What can hang from each mark
J256: J83
J321: J83
J184: J83
J83: J184 J256 J321 J358 J372 J471
J159: J83
J741: J159 J184

Each row was made from one small tree. The marks that hang from a mark follow it in brackets, in the order of their numbers. Every link used is in the known rows. Write each row's tree.
Known rows
J83{J184 J256 J321 J372 J471}: [-0.72  4.28  1.74 -1.37 -0.98 -2.67  3.61 -5.55  1.75 -0.54  2.72  2.52
  2.46 -3.55 -0.63 -2.72 -1.88  5.00]
J741{J159 J184{J83{J358 J471}}}: [ 5.55 -1.49  0.95 -1.44  4.19  2.23 -5.56  1.95 -0.40  4.53 -2.82 -6.18
 -1.93  1.89  3.32  2.42 -0.41  1.11]
J184{J83}: [ 0.06 -3.41 -1.22 -0.33 -3.19  2.21 -1.50  3.69 -0.15  2.97  2.44 -0.93
 -4.51  4.72 -3.28  5.65 -0.07 -1.78]
J159{J83{J321 J372}}: [-3.25 -0.50 -0.73 -1.14 -0.33 -0.95  2.41  1.06  0.78 -3.78 -2.22  4.55
 -3.10  3.24 -1.51  2.69  1.73 -4.56]
J741{J159 J184{J83{J321 J471}}}: [ 3.43  1.26  2.47 -4.31  1.06  0.39 -4.11  1.44  3.08  4.62 -2.91 -4.47
 -5.32  2.64  0.55  6.72 -0.55  3.79]
J159{J83{J358 J372 J471}}: [ 0.01 -4.51 -0.45  0.14  4.46 -2.08  1.19 -0.42 -1.74 -1.81 -3.36  2.24
  2.59  1.92  1.71 -2.79  1.23 -4.23]
J159{J83{J184 J256 J372 J471}}: [-3.00  0.35  1.76  0.59  2.48 -1.58  0.25 -5.60 -2.71 -2.58  4.03  0.89
  4.75 -2.33  2.09 -3.19 -1.49  1.60]
J83{J184 J256 J358 J372 J471}: [ 1.59  1.44  0.01  1.58  1.62 -0.72  2.17 -5.12 -1.66 -0.31  2.38  0.31
  5.62 -4.20  2.32 -7.10 -1.77  2.33]
J321{J83{J184 J256 J372 J471}}: [-1.21  1.27  0.95 -1.99  0.04  0.30  3.62 -4.12 -0.43 -1.52  7.92  0.04
  2.49 -1.82 -2.88 -2.56  0.55  1.82]
J741{J184{J83}}: [ 0.52 -2.86  0.18 -2.53 -2.28  2.61 -1.26  3.88 -0.83  3.65 -0.24 -4.37
 -6.48  4.92  0.00  7.84 -1.40 -0.04]
J159{J83{J184}}: [-5.34 -2.12 -1.88  1.87  0.11  0.41 -2.05  3.01 -1.43 -2.35  0.03 -1.45
 -1.50  1.09  0.81  2.67  0.27 -1.65]
J184{J83{J372 J471}}: [ 2.28 -2.61  1.19 -3.16 -0.66 -1.49  2.19 -2.06 -0.38  2.95  3.04  1.47
 -1.55  3.98 -2.07  2.73 -1.66  0.38]
J256{J83{J184 J321 J358 J372}}: [ 2.15  8.41  0.17  0.63 -4.56 -1.24  3.10 -1.30  0.37 -1.17  0.27  5.48
 -2.28 -3.53  0.27 -0.43 -1.44  2.32]
J256{J83}: [ 1.39 -0.82 -0.18  0.32 -5.06  0.03 -0.83  2.84  0.00  2.10 -1.77  1.33
 -3.71  0.70 -1.89  4.77 -2.16  0.15]
J741{J159}: [ 0.92 -2.67 -3.41  0.99  1.32  2.96 -3.59  2.75  1.23 -0.11 -3.16 -2.59
 -3.46  1.53 -0.74  2.47  0.00 -2.95]
J159{J83{J256 J372 J471}}: [-1.39 -3.31  1.53 -0.04  2.80 -1.46  0.55 -4.10 -2.19 -1.94  1.44  1.85
  4.39  0.38  0.42 -2.20 -0.44 -1.75]
J159{J83{J321 J358 J372}}: [-1.67 -0.35 -1.44  0.46  1.25 -0.29  1.93  2.19  0.14 -4.20 -3.34  4.61
 -1.21  2.28 -0.02 -0.82  2.96 -6.05]
J159{J83{J321 J358 J471}}: [-1.18 -3.58  0.21  0.37  1.77 -2.89 -0.89  4.68  1.83  0.10 -6.32  0.99
  1.27  1.94  0.07 -0.25  2.96 -2.25]
J741{J184}: [-0.16 -4.08 -1.19 -2.17 -0.91  1.47  0.23  4.12  0.12  1.79 -5.34 -4.23
 -5.32  3.64  1.32  5.37 -1.70 -0.97]
J741{J159{J83{J184 J471}}}: [-1.90 -0.97 -0.51  1.15  5.03 -0.59 -5.95  0.11 -0.02 -1.50 -1.19 -3.74
  0.97 -0.87  2.62  0.38  0.26  0.93]
J256{J83{J184}}: [ 0.19  2.99 -0.15  1.11 -5.33 -0.09 -0.79  1.23 -0.72  1.45  1.04  0.29
 -2.96 -2.07 -0.14  3.91 -3.14  3.39]
J159{J83{J256}}: [-3.44 -4.13 -0.66  2.94 -0.17  2.00 -3.23  1.95 -2.16 -1.97  0.68 -1.02
  1.50  1.03 -0.18  0.50  1.27 -3.79]
J184{J83{J358}}: [ 1.72 -3.19 -2.07  1.53 -1.80  2.72 -1.73  4.64 -0.97  2.79  0.99 -1.10
 -2.39  3.48 -1.75  2.18  1.27 -3.28]

Which tree is each row?
[ 3.77 -2.31  0.37 -1.33  0.86 -0.71  1.78 -1.28 -0.96  2.83  1.79  1.64
  0.23  2.70 -0.87 -0.57 -0.35 -1.09]  J184{J83{J358 J372 J471}}
[ 1.80  6.82  3.01 -2.95 -4.30 -4.74  3.73 -4.10  1.80  1.17  0.54  5.03
 -1.75 -2.91 -0.74  2.03 -3.57  6.90]  J256{J83{J184 J321 J372 J471}}
[ 0.23  2.46  0.63  1.95 -0.90 -1.33  0.19 -0.20  1.88  1.62 -0.64 -0.85
  4.16 -4.13  0.49 -4.35  0.31  4.43]  J83{J184 J256 J321 J358 J471}
[-0.24  5.79 -0.97  2.16 -1.56  1.02  3.13 -2.88  0.12 -2.44  2.36  2.67
  1.66 -4.02  0.47 -4.88  0.26  0.66]  J83{J184 J256 J321 J358 J372}
[-1.72  1.15 -0.32  2.31  0.72  1.05  0.79 -0.63 -1.00 -4.26 -0.10  4.15
  2.34 -0.51  0.22 -3.79  2.81 -4.91]  J159{J83{J256 J321 J358 J372}}
[ 3.09 -3.82 -1.03 -0.68  2.15 -1.76  3.57 -0.84 -0.03  0.86 -3.42  1.90
  1.47  1.19  0.15 -3.17 -0.53 -2.01]  J83{J358 J372 J471}
[ 0.27  8.13  1.12 -1.33 -5.83 -1.91  3.41 -2.30  1.09 -1.02  1.49  5.27
 -4.48 -2.68 -1.22  3.17 -2.94  3.81]  J256{J83{J184 J321 J372}}
[-3.14  3.48 -1.29  1.12  0.96 -0.57  1.91  0.61 -0.47 -4.87 -0.73  3.59
 -0.42 -0.49  1.40 -1.59  1.83 -2.84]  J159{J83{J184 J321 J358 J372}}
[ 1.36 -2.51  0.77 -0.78  0.52 -1.15  2.77 -4.56 -0.43  0.66  0.98  1.27
  3.06 -0.42 -0.92 -2.60 -1.94  0.60]  J83{J256 J372 J471}
[ 1.56  0.85  4.27 -3.49 -2.54 -0.41 -0.97  0.04  1.35  5.38  0.59 -3.29
 -1.57  1.36 -0.45  4.59 -1.24  5.16]  J741{J184{J83{J256 J321 J471}}}
[ 0.59 -2.49 -1.83  1.48  5.66  3.85 -6.21  3.98 -1.80 -1.95 -6.96 -5.41
 -2.28  1.40  5.45  1.64  1.83 -5.26]  J741{J159{J83{J358}} J184}
[ 0.56  0.16 -1.14 -1.91  1.93 -0.40  4.26 -0.60 -0.12 -1.51  3.32  0.58
  0.72 -0.24 -1.83 -3.29  1.88 -0.94]  J321{J83{J184 J358 J372 J471}}
[ 0.92 -2.32 -3.23 -1.19  0.28  2.77  4.22  2.50 -0.31 -2.64  1.80  2.04
 -2.39  3.00 -3.67 -0.99  3.59 -7.03]  J321{J83{J358 J372}}
[-1.61  2.08  1.21 -0.08 -2.27 -2.15  0.48 -1.15  2.54  1.82  0.81 -1.01
  2.12 -3.21 -1.10 -1.14 -1.24  5.90]  J83{J184 J256 J321 J471}
[ 2.53  0.84  0.91 -0.26  0.24 -1.95  3.32 -2.92  1.50  0.28 -1.41  3.33
  3.80 -1.78 -0.66 -5.19  0.47  0.40]  J83{J256 J321 J358 J372 J471}
[-0.10  1.33  0.95 -0.09  0.49 -1.28  2.61 -6.02 -0.94 -0.09  4.05  0.43
  3.63 -3.04  0.61 -3.41 -2.97  4.11]  J83{J184 J256 J372 J471}
[-0.97  3.78 -1.33  3.45 -2.62  1.65 -0.06  1.47  1.21 -0.38  0.41 -0.44
  1.70 -3.63 -0.16 -3.24  0.95  1.43]  J83{J184 J256 J321 J358}
[ 2.56  0.86  0.65  0.07  0.63  5.93 -6.61 -0.25 -1.41  2.41  2.90 -6.49
 -3.00  0.61  1.62  4.39 -1.24  0.49]  J741{J159 J184{J83{J256}}}
[-0.58  2.96 -2.01  1.18 -0.41  4.02  2.97 -1.82 -1.76 -3.90  7.97  0.55
  1.83 -2.53 -1.90 -4.94  2.35 -2.71]  J321{J83{J184 J256 J358 J372}}
[ 1.56 -2.76 -0.50 -0.58 -0.31 -2.72  1.35  3.93  3.41  2.81 -6.67  0.37
 -0.14  0.99 -1.32 -0.64  1.42  0.13]  J83{J321 J358 J471}
[-2.26 -1.10  0.51  3.65  2.81 -0.47 -3.18 -0.27 -2.47 -0.76  1.08 -2.33
  6.80 -3.30  3.27 -5.08  0.67  0.76]  J159{J83{J184 J256 J358 J471}}
[-5.67  2.59  0.22  2.14 -1.95  0.58 -2.04  1.28  0.06 -2.78  1.92  0.00
  1.07 -1.70 -0.07  0.48  1.30  0.71]  J159{J83{J184 J256 J321}}
[ 3.65 -1.82  1.67 -3.38  2.77  1.44 -5.19  0.74  0.51  4.90 -1.58 -6.53
 -3.91  2.98  1.69  6.03 -1.86  2.49]  J741{J159 J184{J83{J471}}}
[-5.76  1.06 -0.95  0.66 -1.35 -0.60 -1.05  3.83  1.04 -2.53 -1.38  0.39
 -2.75  0.84 -0.39  3.41  1.48 -0.51]  J159{J83{J184 J321}}
[ 1.58 -1.13  0.64  1.06 -0.86 -1.34  0.15  1.21  2.39  2.42 -3.45  0.24
  3.86 -1.43 -1.02 -3.57  1.20  1.11]  J83{J256 J321 J358 J471}
[-0.54 -3.05  0.52  2.21  4.89  1.00 -6.92 -0.98 -0.72 -0.70 -0.74 -3.07
  4.07 -0.87  1.50 -1.39  0.99 -1.21]  J741{J159{J83{J256 J471}}}
